In the rows, zero is written as 128.
Known rows, with every step that occurs
dapip deza bedi kapo: [112 104  52 142  80 142 145  55 142  90 106 113 160 152 110 129 123 128
 134 140 125]
semizim bedi kapo dapip deza: [137 105  54 154  99 143 110  52 145  72 118  82 141 165 114 122 138 128
 113 131 128]
dapip deza bedi semizim rupe: [142 128  70 166 136 106 142  68 103 131  43 104 137 150 121 133 132 123
  98 153  83]
dapip deza bedi: [134 134  53 129  83 112 116 110 150  71 107 102 143 181 109 131 128 129
 131 141 124]
keriv rupe semizim bedi kapo: [121  87  90 189 156  96 153  24  78 145 112 144 151 125 118 118 117 131
 147 122 129]
rupe kapo: [107  91 123 140 149 133 150  71 143 118 129 150 135 139 143 127 124 138
 115 141 110]
keriv rupe kapo dapip deza: [131 104  81 137 141 120  98  34 146  70 127  91 125 193 132 127 148 132
 106 127 107]
dapip kapo: [124 105 134 131 105 148  94 136 141 140 138 113 140 112 142 136 128 114
 114 127 118]
dapip deza bedi kapo rupe semizim: [113 100  46 145 134 112 165  46  99 120  91  91 142 166 112 131 146 120
 121 123 131]
dapip kapo rupe keriv: [107 120 154 136 146 134 140  57 120 114 119 133 144 112 128 127 158 133
 113 102 136]
bedi kapo: [107 100 112 141 116 155 156  69 125 137 124 133 147 109 126 126 123 127
 133 127 129]
kapo rupe: [113 132 113 127 138 143 165  69 110 120 122 103 134 132 136 121 138 130
  93 105 141]
deza bedi: [121 135  87 129  87 117 132 125 130  94  95 140 145 163 116 123 127 123
 132 134 130]
kapo rupe semizim bedi: [135 111  81 180 155  88 156  76  81 128 104 121 138 143 119 117 125 133
 119 120 140]
bedi semizim: [145 118 137 142 141 135 103 118  93 145  92 155 128 128 135 132 118 110
 123 136 101]
bedi semizim rupe keriv: [131 127 153 165 177 102 149  59  95 143  59 154 131 110 117 129 155 136
 125 135  99]
keriv rupe semizim bedi: [144 112  99 189 178  55 126  70  70 137 114 140 134 148 120 118 120 133
 147 119 126]
deza bedi kapo dapip: [109 106  77 131  72 158 131  73 132  84  75 132 149 170 118 112 150 110
 114 125 133]
kapo rupe semizim: [122 115 100 137 165 103 156  93  89 146 103 105 122 150 124 130 148 120
 117 116 133]
dapip deza: [143 128  86 129 123 122 107 109 151  97 143  81 125 149 119 139 129 135
 125 136 121]
keriv rupe kapo: [107  93 134 151 182 105 139  19 114 122 137 154 134 152 151 122 124 141
 121 123 103]

Rows
[143 126  63 162 126 114 129  64 105 115  29  99 135 169 121 127 145 115
  88 150  84]
kapo dapip deza bedi semizim rupe
[109 114 120 129 120 158 140  75 121 130 130  92 143 119 148 128 137 119
  82 106 133]
dapip kapo rupe
[101 118  97 143 127 131 170   4 123  78 101 127 155 143 106 125 157 143
 126 110 141]
dapip deza bedi kapo rupe keriv
[131 108  66 131 100 152 108  67 153  79 119  77 133 167 116 129 148 123
 113 131 124]
bedi kapo dapip deza
[134 114 123 148 189  62 116  87  73 157 114 130 116 158 124 131 141 120
 152 116 115]
keriv rupe semizim
[123 115  34 144  94 115 133  57 154  60  68  94 143 203 116 124 149 129
  97 149 106]
semizim rupe kapo dapip deza bedi
[116  96  92 177 115 140 160  50 113 125 121 142 159 107 121 117 108 136
 133 130 135]
semizim bedi kapo
[113  96 112 129 125 149 123  78 144  91 101 138 128 172 139 115 152 123
  98 131 117]
rupe kapo dapip
[135 132  45 124  71 122 101 107 151  52  89  96 140 201 108 124 145 120
 119 136 126]
kapo dapip deza bedi
[108  97  89 144 157 119 173  56  87 153  99 110 134 137 123 129 145 119
 119 116 133]
bedi kapo rupe semizim
[131 103  74 129 120 138 103  69 164  68 122  88 126 185 128 129 147 130
 102 138 111]
rupe kapo dapip deza
[100 113  53 138 100 154 179  12 122  90 106  92 158 152 122 122 134 129
  98 114 139]
dapip deza bedi kapo rupe
[116  88 115 170 178 124 168  35 112 150  72 145 135 132 148 127 127 133
  89 154  77]
bedi semizim rupe kapo
[150 122  76 143 105 122  92 104 111  98  76 133 141 169 120 135 116 112
 124 146  97]
dapip deza bedi semizim
[111  99 101 146 141 137 149  51 138 107  73 120 127 165 139 115 159 127
  79 139 104]
semizim rupe kapo dapip
[105 100  68 145 137 114 177  54  89 135  83 116 143 154 116 126 144 117
 122 119 134]
deza bedi kapo rupe semizim
[124  91  80 163 113 134 131  64 107 109  84 130 142 156 115 111 145 115
 120 125 134]
rupe semizim bedi kapo dapip
[133 101  84 181 144  98 139  79  87 135 109 114 145 134 127 121 124 126
 112 120 135]
dapip kapo rupe semizim bedi
